Each row comes from the steps of one path. Every step used is in the known rows, and no mark comes twice. Write the path behind each row, first mark first.
Known rows
mubapuv, sebe, nukubi, vilen, sikel, fufar: [ 2.55  0.56 -3.09 -0.04  1.17  0.31  1.70  4.05  1.60  1.55  0.55 -0.28
 -0.02  0.00  0.13  1.28 -0.49 -2.07 -1.29 -1.07  0.41  2.14]
vilen, mubapuv, sebe, nukubi: [-0.75  0.30 -2.18 -0.11  1.98 -1.45  1.11  4.70  1.89  0.09  0.70 -1.26
  0.28 -1.34  0.65 -0.09  0.94 -0.68 -0.31 -0.27  0.36  3.43]
vilen, sikel, fufar, nukubi: [-0.21  0.85 -1.82  0.72 -1.16 -0.43  0.24  2.12  1.08  1.39 -1.23 -0.56
  0.54 -0.11 -0.15  0.19 -0.42 -2.46 -0.36 -1.65  0.06  1.55]
nukubi, sebe: [ 1.24 -0.86 -1.32 -0.06  0.86  0.18  0.24  1.20  1.68  0.66  1.22  2.18
  0.49 -0.26 -1.13  0.31  0.87 -1.69 -0.49 -0.27  0.72  1.54]
fufar, mubapuv, sebe, nukubi, vilen, sikel: [-1.51  0.08 -3.19 -0.59 -2.10 -0.85  1.79  4.84  2.84  0.99  1.03  0.60
 -0.20 -1.17  0.36  0.52  0.10 -1.65 -0.03 -0.10  0.64  2.07]
sikel, sebe: [ 1.06 -0.61 -1.23  1.02  1.75  0.22  0.60 -1.03  1.10  1.06  0.16 -0.18
  0.53  0.34 -0.44  0.40  0.49  0.03 -0.69  0.19 -0.61  1.58]
mubapuv, sebe, nukubi, vilen: [ 0.40 -0.38 -2.47 -0.37  1.39  0.19  0.76  4.50  1.66  0.16  2.43  1.59
  0.09 -0.33  0.10  1.97  1.04 -0.30 -0.59 -0.27  0.47  2.36]
vilen, sikel: [-1.86 -0.09 -1.70  0.46 -3.27  0.09  1.00 -0.23  1.61  0.53 -0.06 -0.87
  0.66 -0.54 -0.34 -1.49  0.00 -2.84 -0.52 -0.92  0.25  0.97]
sikel, fufar, mubapuv: [ 1.13  0.01 -0.50  0.63  2.21 -0.84  1.30  1.23  2.51  2.16 -1.06  0.44
  0.01  0.30 -0.13  0.21  0.69 -0.01  0.48  0.19 -0.07  2.00]
fufar, sikel: [-1.87  0.08 -0.75  0.34 -2.05 -2.65  1.18 -0.03  1.69  1.00  0.17  0.31
  0.68 -0.42 -1.10 -0.64  0.96 -2.10 -0.01  0.68 -0.09  1.05]
mubapuv, sebe, nukubi, vilen, sikel: [-0.81  0.01 -3.27 -0.44 -1.89 -0.03  1.38  3.96  1.83  0.39  1.58  0.25
  0.17 -0.82  0.20  0.58 -0.05 -2.24 -0.81 -0.76  0.62  1.82]
vilen, mubapuv, sebe, nukubi, fufar: [ 3.82 -0.41 -2.19 -0.73  3.92 -1.94  0.82  3.59  2.24  0.53  1.64 -0.03
  0.13 -0.91  0.11  0.73  0.68 -0.15 -0.67 -0.46  0.70  3.44]
mubapuv, sebe, nukubi, fufar, sikel: [ 2.44 -0.06 -1.51 -0.80  1.62 -4.88  1.42  3.42  1.93  1.09  1.74 -0.31
  0.29 -0.61 -0.77  0.80  0.90 -1.69 -0.34  0.85  0.13  1.87]
sikel, fufar: [ 2.51 -0.02 -0.61  0.93  2.68  0.50  0.76  0.08  1.13  1.44 -0.37 -0.06
  0.48  0.77 -0.51  0.34  0.56 -0.89 -0.76 -0.76 -0.12  1.71]
vilen, mubapuv, sebe: [ 0.46  0.27 -1.89  0.63  0.54 -1.28  1.23  2.00  2.50  0.66  0.13  0.53
 -0.08 -1.82  0.78 -0.68  0.46 -0.70 -0.25 -0.46  0.82  3.20]
sebe, nukubi, fufar, sikel: [ 1.28 -0.37 -1.17 -0.87  1.12 -3.41  0.98  1.77  1.74  0.91  1.42 -0.17
  0.75  0.07 -1.50  0.53  1.03 -1.60 -0.35  0.65 -0.05  1.55]
fufar, mubapuv, sebe: [ 0.02  0.03 -1.04  0.56  0.33 -2.97  1.47  3.10  2.80  1.29  0.31  0.66
 -0.42 -1.26  0.88  0.04  1.17 -0.38  0.90  0.70  0.31  2.12]
sebe, nukubi, fufar: [ 2.77 -1.09 -1.10 -0.73  3.36 -0.63  0.12  1.84  1.34  0.29  2.00 -0.08
  0.73  0.53 -0.89  0.98  1.17 -0.36 -0.64 -0.48  0.10  1.94]
sikel, fufar, mubapuv, sebe, nukubi, vilen: [ 2.03  0.05 -2.41 -0.36  3.23 -0.47  1.49  5.55  2.48  1.61  1.16  1.58
 -0.36 -0.08  0.29  2.40  0.76  0.32 -0.08  0.16  0.35  2.84]
nukubi, vilen, mubapuv, sebe: [ 1.19 -0.08 -2.77  0.29  0.35  0.28  1.16  2.23  2.99  0.85  1.04  2.88
 -0.30 -1.66  0.53  0.60  0.14 -0.10 -0.50 -0.61  1.25  3.41]
fufar, mubapuv, sebe, nukubi, vilen: [-0.48 -0.39 -2.34 -0.56  1.24 -0.77  1.17  5.34  2.57  0.74  1.85  1.98
 -0.24 -0.62  0.33  1.84  1.24  0.31  0.22  0.39  0.48  2.63]
sikel, vilen, mubapuv, sebe, nukubi: [-0.30  0.25 -2.94  0.20  2.58 -2.67  1.15  4.45  1.72  0.05  0.13 -1.91
  0.19 -0.70  0.79  1.49  0.54 -0.66 -0.84 -0.52  0.11  3.74]
fufar, nukubi, sebe, mubapuv: [ 0.46 -0.89 -2.40 -0.60  1.21 -1.22  0.13  4.66  1.07  0.00  0.00  0.36
  0.95 -0.37 -0.88  0.60  1.44 -0.81  0.63 -0.58  0.01  2.25]

Which path is each row?
[ 1.74 -1.35 -2.20 -0.56  1.97 -0.65  0.94  3.00  1.30  0.04  0.35 -0.05
  0.91 -0.08 -1.07 -0.09  1.52 -0.79  0.13 -0.15  0.03  2.03]  nukubi, sebe, mubapuv
[-0.90 -0.81 -2.11 -0.48  0.89  1.82  0.30  2.72  1.41  0.04  2.07  1.80
  0.63  0.44 -0.77  1.62  1.16 -0.15 -0.59 -0.52  0.27  1.99]  sebe, nukubi, vilen
[ 3.63 -0.64 -1.38  0.16  1.85 -2.76  1.20 -1.38  1.80  2.04  0.57  0.57
  0.46  0.22 -1.41  0.90  0.07 -0.58 -0.79  1.03 -0.44  1.46]  nukubi, fufar, sikel, sebe
[-1.27 -0.43 -2.95 -0.52  0.72  2.27  0.56  2.35  2.40  0.21  1.03  1.89
  0.54 -0.55 -0.53  0.68  0.57  0.22 -0.66 -0.84  0.86  3.46]  sebe, nukubi, vilen, mubapuv
[ 1.46  0.41 -1.63  0.73 -0.15  0.34  1.32  0.07  1.38  1.60 -0.95 -1.27
  0.47  0.30 -0.35 -0.67 -0.45 -2.57 -0.96 -1.16  0.05  1.32]  vilen, sikel, fufar
[ 0.46 -0.85 -2.88  0.23  0.35 -0.70  1.82  0.91  0.89  0.60 -1.07 -3.17
  0.94  0.13 -0.35 -0.96  0.28 -0.69 -0.29 -0.12 -1.01  1.75]  vilen, sikel, sebe, mubapuv
[-1.19  0.00 -1.67  0.01  1.48 -2.42  1.24  2.08  0.93  0.97  0.33 -2.02
  0.87  0.29 -0.98  0.59  0.85 -0.89 -0.50  1.15 -1.04  1.71]  fufar, sikel, sebe, nukubi
[ 2.83 -0.52 -2.39 -0.38  3.18 -1.03  0.46  4.86  0.94  0.83 -0.75 -0.01
  0.82  0.20 -0.85  1.08  0.97 -0.81  0.28 -0.78 -0.10  2.46]  sikel, fufar, nukubi, sebe, mubapuv
[ 1.84 -0.75 -2.17 -0.68  1.93 -1.88  1.36  2.19  2.79  1.76  0.27 -0.90
  0.16 -0.05 -0.39  0.38  0.08 -0.22 -0.02  0.56 -0.23  2.08]  vilen, sikel, sebe, nukubi, fufar, mubapuv
[ 0.63 -0.89 -2.60 -0.16  2.43  1.87  0.52  2.03  1.25  0.62  1.71  1.30
  0.55  0.74 -0.71  2.22  0.70  0.66 -1.04 -0.05 -0.27  2.17]  sikel, sebe, nukubi, vilen
[ 1.48  0.22 -2.77 -0.16  0.61  1.66  1.27  2.44  1.42  1.41  0.26 -0.13
  0.46  0.66 -0.59  0.94 -0.39 -1.92 -1.33 -1.23  0.24  1.78]  sebe, nukubi, vilen, sikel, fufar
[-1.43  0.29 -2.37  0.67 -0.76 -2.96  1.34 -0.40  2.40  0.99 -1.43 -0.07
  0.50 -0.49 -0.75  0.55 -0.17 -1.51 -0.73 -0.19  0.22  2.98]  fufar, sikel, vilen, mubapuv
[-0.22 -0.51 -1.65  0.25  2.98 -0.09  0.59  1.99  0.65  0.47  0.63 -1.92
  0.84  0.65 -0.43  0.90  0.98  0.05 -0.66  0.27 -0.93  2.02]  sikel, sebe, nukubi
[ 2.37  0.45 -2.45  0.33  0.07 -1.37  2.23  3.44  3.20  2.44 -0.16  1.46
 -0.77 -0.95  0.70  0.81 -0.41 -1.15  0.01 -0.07  0.70  2.25]  nukubi, vilen, sikel, fufar, mubapuv, sebe
[ 0.85  0.12 -2.14  0.15 -0.57  0.55  1.77  1.40  3.06  2.48 -0.81  1.53
 -0.23  0.00 -0.30  0.34 -0.35 -1.05 -0.05 -0.33  0.49  1.84]  nukubi, vilen, sikel, fufar, mubapuv
[ 2.52  0.13 -1.59  0.18  2.21 -0.30 -0.35  3.34  1.31  1.56  0.01  2.22
  0.41  0.03 -0.92  1.75  0.21 -1.73 -0.41 -1.03  0.56  2.02]  sikel, fufar, nukubi, sebe
[ 2.24  0.19 -2.10 -0.95  1.63 -4.56  1.65  3.42  2.60  1.19  1.08 -0.13
  0.22 -1.27 -0.61  0.20  0.47 -1.41 -0.38  0.58  0.54  3.00]  vilen, mubapuv, sebe, nukubi, fufar, sikel
[-1.08  0.76 -2.91 -0.02  1.25 -4.81  1.71  4.53  1.94  0.52 -0.12 -1.96
  0.22 -0.97  0.29  1.36  0.41 -1.54 -0.70  0.26  0.02  3.46]  fufar, sikel, vilen, mubapuv, sebe, nukubi
[-1.07 -0.37 -2.61  0.07 -3.62  1.76  0.90  0.01  2.05  0.65  0.89  1.81
  0.42 -0.35 -0.61 -0.05 -0.31 -2.21 -0.80 -1.12  0.76  1.15]  nukubi, vilen, sikel
[ 1.89 -0.15 -3.20 -0.53  1.01 -1.09  0.90  4.87  1.09  0.98 -1.19 -0.89
  0.85 -0.16 -0.81  0.22  0.12 -2.21  0.09 -1.15  0.04  2.16]  vilen, sikel, fufar, nukubi, sebe, mubapuv
[ 3.76 -1.14 -2.17 -0.36  3.01 -3.26  1.81  0.62  1.29  1.30 -0.23 -1.46
  0.86  0.39 -1.32  0.24  0.79  0.24 -0.02  1.06 -0.99  1.94]  nukubi, fufar, sikel, sebe, mubapuv
[ 0.03  0.31 -3.02  0.28 -0.39 -0.23  0.42  3.75  2.75  0.77  0.72  3.28
 -0.24 -1.93  0.69  1.22  0.10 -0.18 -0.11 -1.01  1.24  3.58]  fufar, nukubi, vilen, mubapuv, sebe
[-0.15 -0.20 -1.64 -0.01 -0.14 -0.48 -0.65  3.13  1.44  0.58  0.78  2.66
  0.56 -0.58 -0.88  1.11  0.70 -1.77 -0.03 -0.79  0.69  1.77]  fufar, nukubi, sebe
[ 1.33 -0.02 -2.01  0.35  0.99  1.70 -0.32  2.26  1.43  1.35  0.45  3.49
  0.30  0.49 -0.59  2.54  0.16 -0.26 -0.46 -1.39  0.46  2.08]  sikel, fufar, nukubi, vilen
[ 2.90 -0.08 -2.29 -0.16  2.39 -6.32  1.38  2.92  1.57  1.01  0.87 -1.05
  0.17  0.25 -0.58  2.84  0.30 -1.72 -1.04  0.38 -0.20  2.25]  mubapuv, sebe, nukubi, fufar, sikel, vilen
[ 1.03 -1.06 -3.71 -0.08  0.08  0.82  1.75  1.11  1.26  0.73 -0.35 -1.00
  0.76  0.22 -0.57  0.16  0.07 -0.17 -0.49 -0.28 -0.60  1.90]  nukubi, vilen, sikel, sebe, mubapuv
[ 3.61 -0.51 -1.04  0.05  2.14 -3.37  1.29  2.56  3.23  1.61  1.06  1.49
 -0.60 -1.11  0.50  0.63  0.88  0.08  0.54  0.56  0.62  2.31]  nukubi, fufar, mubapuv, sebe
[ 2.63 -1.01 -1.38 -0.53  4.19 -1.83  0.94  2.20  2.52  1.57  0.76  0.02
  0.14  0.30 -0.50  1.24  0.95  1.16  0.17  0.89 -0.37  2.39]  sikel, sebe, nukubi, fufar, mubapuv
[ 2.20  0.09 -2.40  0.38 -0.44  1.94  1.33  0.24  1.77  1.83 -0.06  1.21
  0.26  0.47 -0.61  0.58 -0.74 -2.02 -1.21 -1.41  0.51  1.46]  nukubi, vilen, sikel, fufar
[-0.20 -0.36 -2.67 -0.37  0.96 -0.25  1.09  2.13  1.39  1.07  1.45  1.16
  0.58  0.48 -1.22  1.99  0.56 -0.18 -0.83  0.76 -0.34  1.95]  fufar, sikel, sebe, nukubi, vilen
[ 2.34 -1.07 -0.65 -0.21  1.64 -1.58  0.73  0.48  3.08  1.56  0.68  1.88
 -0.01 -0.20 -0.54  0.34  1.08  0.35  0.60  0.34  0.44  1.90]  nukubi, fufar, mubapuv
[ 1.79 -0.18 -2.48  0.21  0.66 -3.45  1.15 -0.79  2.79  1.37 -0.69  0.69
  0.37 -0.30 -0.99  1.15 -0.44 -1.11 -0.98 -0.35  0.51  3.09]  nukubi, fufar, sikel, vilen, mubapuv
